Each row was made from one walk, in order. Every step used is in the known rows, and no mark comes twice. Write each row's walk.
Known rows
petutal, bubabes, dovakep: [  2  51  20  -3 -43  33  -6  46  29 -20  25  22  10 -44 -45 -42 -39  25
  25   7  12 -37]
rapa, bubabes: [ 24  49 -26   5 -41  32  -3  36  22   2 -27 -59  29   0 -34 -39 -41   2
  26  36  24 -21]
petutal, butur, rapa: [ -9  72 -37  21 -51  23  -6  33  13   6 -33 -10  11  10  -7 -24 -33 -16
  46  43   1 -31]
butur, desu: [  2  51  16  10 -45  47   0  16   5 -15  -5  -7   5  31   0 -61 -34  -4
   0  18  15  -9]
dovakep, bubabes, petutal, butur: [-43  59   8  23 -58 -21   0  32   6   3 -23 -36   2   1 -18 -10 -65 -35
  28  61 -19   6]
bubabes, rapa, butur, desu: [-36  49  22  -7 -77  34  34 -21  10  -7 -13 -40 -23  54   1 -31 -43  16
  12  18  15 -12]
petutal, butur, rapa, bubabes: [ -2  74 -40  20 -59  15  -7  48  32  20 -40 -49  24 -11 -23 -16 -36 -18
  47  46   6 -30]
dovakep, bubabes, rapa, butur: [-37  38  23 -17 -70   8  39  -9   9   8  -9 -41 -11  23 -18  16 -63  14
  39  41  11 -19]
rapa, butur, petutal: [ -8  59 -15  -7 -24  22  -2 -17  27  -2 -10 -17 -14  47 -34 -33 -15  32
  38  23  16 -17]
bubabes, petutal, butur, desu: [-45  71   9  31 -64   6  -6  17   5 -11 -28 -37  -9  36   2 -55 -48 -30
   0  37 -14  12]
bubabes, petutal, butur: [-31  66 -34  27 -52  -1  -6  19   5  -8 -42 -45   0  30 -14 -37 -56 -22
  23  55  -9  -7]
petutal, butur: [ -6  52 -47  23 -42  16   9   1   9  -8 -25 -25  15  12  -5 -39 -41  -6
  32  59   0 -15]
desu, butur: [  1  15 -28   5 -27  23  13 -11 -24 -18 -11 -16  -5  38 -33 -54 -37 -10
  49  34  19 -20]
rapa, butur, desu, bubabes, dovakep: [-36  30  52  -7 -75  34  15   9  26 -23  45  50 -16 -22 -19 -38 -54  26
 -11  14   2 -33]
desu, butur, rapa: [ -5  31 -19   2 -38  28  -2  16 -18  -4 -19   3 -14  34 -37 -38 -28 -18
  65  19  23 -38]
desu, bubabes: [ 16  41 -27   6 -42  43   4  27  25 -13   8  -8  20   5 -24 -29 -54   5
  15  45  33 -35]
dovakep, bubabes, rapa: [-15  47  11 -11 -53  28  31  13   6  12  -6 -38   1  20 -15  12 -64  -6
  34  53  19 -27]
petutal, butur, desu, bubabes: [-20  52  -3  27 -60  28  14   9  29 -10  18  -7  14   3  10 -40 -49 -15
   3  54   6  -9]
dovakep, bubabes: [  4  39  17   1 -40  22   5  32   6  -1  -2  -3  14  -3 -20 -18 -51  -9
  28  41  10 -15]
desu, butur, rapa, bubabes: [  3  33 -23   3 -47  23  -3  36  -2  10 -26 -39   0  11 -54 -28 -30 -22
  67  21  27 -34]

Write each row's walk
[-17  36  28   6 -69  32  11   9  27 -19  22   0   0  15 -11 -44 -46  14
   0  16  22  -6] : rapa, butur, desu, bubabes
[-22  57   4  -9 -71  17  22   7  34  -7  -5 -58   2  15 -32 -17 -43  34
  46   9  30 -17] : petutal, bubabes, rapa, butur
[-36  57  43  -5 -80  25  24   5  36 -10   9 -47  -9  21 -16 -31 -35  25
  24  -6  25   0] : petutal, bubabes, rapa, butur, desu
[  0  64 -11  -6 -51  38  19  27  33  -2  -3 -59  12  14 -28 -18 -46  16
  40  22  39 -27] : petutal, bubabes, rapa
[  7  44  -6  -4 -45  35   2  36  20  -2  -3 -13  12 -36 -42 -31 -51  14
  16  37   8 -47] : rapa, bubabes, dovakep
[-11  29   1  -8 -48  24   4  36  -4   6  -6   4 -18 -22 -61 -25 -38  -9
  58  22  10 -57] : desu, butur, rapa, bubabes, dovakep
[-35  85 -24  24 -62   8 -21  46   5   5 -51 -30  -8  25 -19 -19 -44 -30
  37  39  -6 -25] : bubabes, petutal, butur, rapa
[-19  53 -14 -14 -19  25  25 -19  22   6  17 -61 -23  51 -55 -16 -21  12
  79  27  44 -21] : desu, butur, petutal, bubabes, rapa
[-21  51  30   6 -50   4 -12  46  -1   0 -20 -26  -1  12 -34 -15 -64 -25
  18  37   2  -6] : dovakep, bubabes, petutal
[-19  42  29   4 -63  27   5  -2   8 -20  -7  -6  -7  31  -5 -60 -29  14
   6   5   7   1] : rapa, butur, desu
[-23  47 -21 -12 -66  28  35 -23  10  -4 -27 -54 -12  48 -16 -13 -49  25
  33  36  21 -28] : bubabes, rapa, butur
[ -3  79  -6   8 -64  24 -30  82  20  16 -55 -63   5  17 -50 -17 -46 -22
  30  15  19 -31] : butur, rapa, bubabes, petutal
[ -1  50 -33  -7 -53  51  31   9  26  -2   2 -45   8  31 -17   3 -66   8
  22  57  41 -50] : desu, bubabes, rapa
[-35  80 -26  24 -69  11 -17  58  28   3 -23 -19  -1   9 -24  -4 -60 -32
  30  51   6 -35] : desu, bubabes, petutal, butur, rapa
[-38  60 -12  14 -73  34  40  -9  30   2  13 -45   1  24  16 -10 -63 -13
   8  65  16 -19] : petutal, butur, desu, bubabes, rapa
[ 21  68 -19   3 -50  40 -17  67  27  18 -36 -41  20  -1 -37 -18 -34  -7
  39  20  26 -42] : butur, rapa, bubabes
[-28  60 -23 -20 -44  35  33 -23  48  12  13 -48 -22  56 -34  15 -44  36
  40  48  38 -39] : desu, bubabes, rapa, butur, petutal
